What can hang from each mark
mudubaf: nekigak tema
tepit: noneg
nabos: lefuvir tema
tema: mudubaf noneg refo
noneg: tema tepit
refo: tepit
visul: tema

Each row was made from one small tree. The marks that hang from a mark follow it in brackets, in alphabetical order. Every link used is in the known rows. Write each row's tree.
Known rows
noneg[tema tepit]: 0.076,1.094,2.044,-0.996,-0.115,1.981,-2.521,-2.825,0.251,3.143,0.012,-4.941,-0.150,2.680,-5.165,-0.273,-2.842,3.377,0.780,-2.709,-0.400,-0.306,0.013,-3.551,3.003
refo[tepit[noneg[tema]]]: 1.451,1.438,1.976,-0.263,-1.017,1.853,-1.573,-2.952,-0.786,4.599,0.241,-5.126,-1.012,1.658,-4.248,0.450,-3.147,2.411,0.152,-2.488,-0.421,0.903,-0.951,-0.498,4.685
nabos[lefuvir]: -0.275,-0.182,1.869,-1.282,1.471,1.057,0.339,-1.613,0.556,3.240,-2.871,-4.883,-1.731,4.432,-2.933,-0.384,-4.520,4.535,2.529,-6.633,-1.501,-2.404,1.975,-4.100,-0.125
nabos[lefuvir tema[mudubaf[nekigak] noneg]]: 0.161,0.910,5.069,0.795,-0.124,-3.862,5.538,4.626,-0.878,4.054,-0.826,-0.499,1.117,1.156,-1.413,-0.414,-2.511,4.387,3.285,-4.005,-0.803,-3.042,2.333,-5.675,0.835
tepit[noneg[tema]]: 0.771,1.205,1.995,-1.227,1.094,2.196,-1.396,-3.468,-0.522,3.724,-0.234,-4.875,-0.266,2.375,-5.107,-0.363,-2.646,3.150,1.197,-2.721,-0.719,-0.145,-0.584,-3.182,4.145
nabos[lefuvir tema[noneg refo]]: 1.819,1.064,3.311,-0.124,-1.394,1.577,1.855,1.248,-1.008,3.425,-0.156,-1.980,1.050,2.018,-3.413,-1.933,-2.036,3.043,0.171,-6.704,-0.525,-0.545,1.110,-4.125,-0.060
nabos[lefuvir tema[mudubaf noneg[tepit]]]: 1.382,1.143,3.928,1.326,-1.714,-1.318,3.781,3.559,-0.522,5.066,0.166,-0.619,0.456,1.820,-1.505,-1.014,-1.491,3.917,0.650,-4.552,0.207,-2.546,0.738,-3.786,1.826
tema[mudubaf noneg]: 0.133,1.932,2.414,-0.528,2.666,0.742,4.421,0.953,-0.962,3.594,0.685,-2.126,-0.428,1.575,-4.363,-0.998,0.328,3.178,2.971,-4.259,0.621,-0.559,0.210,-4.731,-0.155
noneg[tema]: -0.574,1.116,2.226,-1.841,1.841,1.486,-2.626,-3.718,0.226,2.838,-0.946,-4.876,0.536,3.181,-5.685,-0.706,-3.343,4.248,2.779,-3.852,-0.549,-0.449,0.587,-5.396,1.955
mudubaf[nekigak tema[noneg[tepit]]]: -0.776,1.799,2.451,-0.314,-1.167,1.792,3.959,1.806,1.252,0.405,0.414,-5.796,-1.888,0.110,-2.332,2.051,-0.524,1.646,1.675,-3.399,-1.237,2.229,1.828,-3.169,-0.349
mudubaf[nekigak tema]: -2.709,1.694,2.142,-1.142,1.727,0.553,3.065,0.009,1.733,0.678,-1.996,-6.463,-1.365,1.457,-1.769,1.471,-3.201,3.521,4.801,-5.151,-2.481,1.410,3.292,-5.694,-1.625
visul[tema[mudubaf[nekigak] noneg refo]]: 1.301,2.007,3.342,-0.898,1.244,1.292,7.428,5.059,-0.196,3.617,2.215,-0.492,0.860,-1.138,-4.176,-1.704,2.915,2.149,2.173,-2.550,0.318,1.702,-0.112,-5.487,-0.655
noneg[tema[mudubaf] tepit]: -0.032,0.791,2.779,-0.637,0.638,-0.192,0.001,-1.060,0.196,4.577,0.721,-2.296,0.314,1.800,-4.417,-0.739,-1.595,3.402,2.122,-1.874,0.175,-1.144,-0.306,-4.724,3.326
tepit[noneg]: 0.332,2.164,1.213,-0.163,2.017,2.872,2.560,-1.426,-1.096,3.623,-1.018,-5.532,-1.963,2.710,-3.354,-0.239,-2.476,3.228,1.191,-4.315,-1.054,-0.045,0.413,-2.043,1.478
refo[tepit[noneg[tema[mudubaf[nekigak]]]]]: 0.628,0.937,3.833,0.521,-0.790,-2.405,2.857,0.736,-1.168,5.502,0.772,-2.487,-0.656,-0.342,-2.823,0.916,-2.415,2.188,2.202,-0.044,-0.746,-0.307,-0.260,-1.652,5.261
refo[tepit]: -0.436,2.293,1.237,0.316,0.721,1.958,1.235,-1.039,-0.637,3.690,-1.309,-5.876,-1.903,2.550,-3.213,0.140,-3.495,3.477,1.788,-5.246,-0.597,0.739,1.138,-1.681,-0.096
tema[mudubaf]: -1.201,1.739,2.094,-0.395,3.560,0.028,3.808,0.036,-0.328,4.163,-0.920,-2.861,-0.573,2.509,-3.157,-1.037,-1.853,4.164,4.082,-4.653,-0.336,-1.266,1.218,-5.438,-0.385
tepit[noneg[tema[mudubaf[nekigak] refo]]]: 0.746,0.320,3.948,-0.744,0.468,-1.028,3.543,0.511,-1.477,4.439,1.885,-0.779,0.583,-0.582,-4.261,-1.081,-0.686,1.155,1.997,-0.596,-0.883,-0.196,-0.352,-3.895,4.419
tepit[noneg[tema[mudubaf]]]: 0.580,0.876,2.779,-0.918,1.776,-0.038,0.972,-1.704,-0.579,5.125,0.565,-2.142,0.364,1.468,-4.379,-0.862,-1.341,3.274,2.528,-2.068,-0.126,-1.120,-0.969,-4.242,4.506

Write each row's tree
0.768,2.008,1.550,-0.868,-1.768,4.263,2.300,-0.131,0.645,1.842,1.342,-4.848,-1.341,-0.428,-3.349,0.398,0.323,0.489,0.885,-6.395,-0.137,4.733,0.319,-1.839,-1.487
mudubaf[tema[noneg refo[tepit]]]
0.685,2.072,1.846,-1.224,2.535,2.723,4.839,2.153,0.577,4.762,0.722,-1.345,0.885,0.855,-3.820,-2.806,1.353,3.646,2.680,-4.807,0.074,1.371,-0.202,-5.990,-0.990
visul[tema[mudubaf refo]]
0.684,1.724,1.497,-0.941,-1.598,5.047,2.612,0.184,1.004,1.239,1.894,-4.521,-1.384,0.076,-3.470,-0.007,1.170,0.422,-0.059,-5.365,-0.277,3.860,0.251,-2.723,-0.979
mudubaf[tema[noneg[tepit] refo]]
2.853,2.872,1.571,-0.641,-1.178,5.285,2.975,1.894,-0.175,3.636,1.909,-3.607,-0.313,-0.086,-4.789,-1.393,1.794,1.787,-0.829,-4.908,0.940,4.071,-1.238,-1.757,-0.634
visul[tema[noneg refo[tepit]]]
0.785,1.186,4.013,0.407,0.307,-1.861,3.576,2.550,-0.532,4.768,-0.758,-0.638,1.234,2.185,-2.071,-1.395,-1.902,4.766,2.674,-5.764,-0.022,-2.781,1.208,-5.589,0.681
nabos[lefuvir tema[mudubaf noneg]]
0.098,1.698,2.067,0.316,-2.082,2.110,4.880,1.197,0.103,2.639,0.434,-5.549,-2.374,-1.049,-0.892,1.538,-1.745,0.141,1.090,-4.003,-2.244,4.072,1.285,-0.375,0.779
mudubaf[nekigak tema[refo[tepit[noneg]]]]
1.874,2.088,1.812,0.062,-1.041,3.671,2.465,0.278,-1.641,3.181,1.593,-3.801,-1.382,0.599,-4.855,-0.812,-0.214,0.695,-0.407,-4.930,0.426,2.674,-0.329,-0.600,-0.344
tema[noneg refo[tepit]]
-1.310,1.539,2.159,-0.407,-1.374,1.419,3.570,0.901,0.956,1.671,-0.214,-5.490,-1.666,-0.326,-1.498,1.125,-2.398,1.215,2.711,-5.108,-2.133,3.698,2.475,-2.613,-1.349
mudubaf[nekigak tema[refo[tepit]]]
0.136,0.323,3.986,-0.254,-0.922,-2.097,2.146,0.927,-1.012,4.574,1.505,-1.240,0.610,-0.586,-4.077,-0.633,-1.850,1.488,2.635,-1.475,-0.504,0.676,0.480,-3.518,2.801
noneg[tema[mudubaf[nekigak] refo[tepit]]]
0.780,1.911,2.355,0.333,0.722,1.206,4.590,1.838,-0.967,3.956,1.453,-2.136,-1.188,1.140,-3.734,-0.517,0.730,2.372,1.103,-3.030,0.913,-0.356,-0.333,-2.918,0.935
tema[mudubaf noneg[tepit]]
-0.005,0.639,3.865,-0.622,1.313,-2.108,2.891,0.208,-0.983,4.474,0.495,-2.138,0.125,0.465,-3.622,0.112,-1.940,2.888,3.204,-0.307,-1.043,-1.425,0.212,-4.284,4.714
tepit[noneg[tema[mudubaf[nekigak]]]]
-0.026,1.669,3.431,0.716,0.224,-0.909,6.564,3.924,-1.228,3.245,1.490,-2.139,-1.324,0.193,-3.072,0.364,0.151,2.026,1.722,-1.261,-0.059,-0.773,0.789,-2.900,1.218
tema[mudubaf[nekigak] noneg[tepit]]
2.648,2.531,2.288,-0.326,-0.329,3.109,5.425,3.670,-0.293,5.217,2.555,-0.871,0.299,-0.833,-4.040,-1.931,3.014,1.743,0.450,-4.231,1.527,3.075,-1.667,-2.698,-0.302
visul[tema[mudubaf noneg refo[tepit]]]
1.361,1.222,2.808,0.106,-0.368,-0.270,0.907,-1.187,-0.996,6.073,0.964,-2.502,-0.395,0.644,-3.428,-0.062,-1.855,2.549,1.519,-1.805,0.266,-0.032,-1.354,-1.724,5.144
refo[tepit[noneg[tema[mudubaf]]]]
1.141,2.666,2.192,-1.006,2.627,2.363,4.897,2.717,0.616,4.202,0.993,-1.851,0.639,0.872,-4.326,-1.603,2.347,4.213,2.616,-4.172,1.065,0.751,-0.770,-5.821,-0.442
visul[tema[mudubaf noneg]]
1.809,1.976,1.216,0.628,-1.060,3.684,3.006,-0.432,-1.963,4.594,0.778,-4.670,-2.329,0.831,-3.095,-0.502,-1.676,0.820,-0.852,-4.297,-0.573,2.375,-0.498,1.021,1.773
tema[refo[tepit[noneg]]]
2.160,2.594,1.644,-1.623,0.987,5.669,3.028,1.268,0.116,2.801,1.585,-3.217,0.411,0.767,-5.531,-2.119,2.181,2.450,0.192,-5.124,0.570,2.898,-0.851,-4.348,-1.193
visul[tema[noneg refo]]
0.899,0.904,2.302,-1.003,-1.151,2.317,-2.120,-2.771,-0.543,3.778,0.893,-4.008,0.051,1.288,-5.476,-1.061,-2.620,1.867,0.604,-3.915,-0.154,1.961,-0.344,-2.378,2.151
noneg[tema[refo[tepit]]]
-0.135,2.067,1.413,-0.784,-0.630,3.983,1.961,-0.212,1.551,1.193,0.469,-5.759,-1.801,1.074,-2.984,1.122,0.049,2.145,1.047,-5.176,-0.416,2.509,0.667,-3.173,-0.564
mudubaf[tema[noneg[tepit]]]
0.030,0.071,3.908,-0.507,-0.854,-1.322,2.578,1.299,-0.573,3.916,2.052,-0.888,0.574,-0.087,-4.366,-0.985,-1.011,1.401,1.682,-0.404,-0.579,-0.173,0.368,-4.393,3.308
noneg[tema[mudubaf[nekigak] refo] tepit]
-0.588,0.914,3.565,0.491,1.090,-2.491,3.071,1.667,0.036,5.327,-2.271,-1.408,1.152,3.185,-0.917,-1.452,-4.064,5.801,3.740,-6.229,-0.908,-3.448,2.192,-6.277,0.437
nabos[lefuvir tema[mudubaf]]
-0.501,0.183,3.952,-1.367,1.224,-1.787,2.306,0.262,-0.667,3.565,1.133,-0.873,1.253,0.122,-4.888,-1.392,-1.493,2.249,3.558,-1.660,-0.835,-0.312,0.886,-6.175,2.179
noneg[tema[mudubaf[nekigak] refo]]
0.857,1.423,2.972,1.397,-0.785,-0.690,7.411,3.229,-2.396,5.380,1.419,-1.854,-1.830,-1.127,-1.688,-0.174,-0.971,0.564,1.105,-1.806,-0.944,1.081,0.261,-0.213,2.283
tema[mudubaf[nekigak] refo[tepit[noneg]]]
0.043,1.730,2.629,-0.384,-2.165,2.056,4.232,1.868,0.376,1.249,1.278,-4.845,-1.568,-1.330,-2.651,1.260,-0.207,0.151,1.557,-4.787,-1.013,4.331,1.443,-1.959,-1.136
mudubaf[nekigak tema[noneg refo[tepit]]]
-1.411,1.912,2.615,-1.136,0.746,1.400,3.837,0.883,1.247,0.224,-0.471,-5.748,-1.190,0.465,-2.805,1.571,-1.013,2.468,3.664,-4.737,-1.471,1.990,2.324,-5.033,-1.447
mudubaf[nekigak tema[noneg]]
1.569,0.857,2.101,-1.444,0.121,3.254,-0.939,-3.097,-1.046,3.753,1.112,-3.626,0.079,1.332,-5.665,-1.538,-1.492,1.537,0.077,-2.980,-0.589,1.175,-1.072,-2.687,3.736
tepit[noneg[tema[refo]]]
2.773,2.784,0.971,0.067,-1.136,5.231,3.577,1.172,-0.545,5.179,1.010,-4.325,-1.182,0.260,-3.065,-1.116,0.324,1.799,-1.222,-4.134,-0.198,3.614,-1.433,-0.158,1.456
visul[tema[refo[tepit[noneg]]]]
-0.376,0.343,4.620,0.635,-0.176,-3.669,5.554,4.052,-0.842,4.630,-0.930,-0.070,1.404,1.178,-0.975,-1.786,-3.594,3.773,3.293,-4.721,-1.854,-2.407,2.828,-5.878,0.387
nabos[lefuvir tema[mudubaf[nekigak] refo]]
-0.389,1.366,3.167,0.814,0.041,-1.353,6.189,3.062,-1.527,4.422,0.750,-1.810,-1.053,-0.307,-2.317,-0.532,-1.737,1.543,2.745,-3.019,-0.765,0.759,1.420,-2.418,0.079
tema[mudubaf[nekigak] refo[tepit]]
-0.523,1.427,2.650,-1.408,-0.138,2.469,4.410,1.241,0.671,0.240,0.914,-4.449,-0.781,-0.497,-3.468,0.426,0.197,0.841,2.616,-4.896,-1.399,3.411,1.846,-4.516,-1.809
mudubaf[nekigak tema[noneg refo]]
0.094,1.438,2.556,-0.602,-2.058,2.835,4.561,2.169,0.751,0.597,1.820,-4.546,-1.471,-0.897,-2.895,0.899,0.581,-0.012,0.522,-3.739,-1.182,3.485,1.306,-2.714,-0.802
mudubaf[nekigak tema[noneg[tepit] refo]]
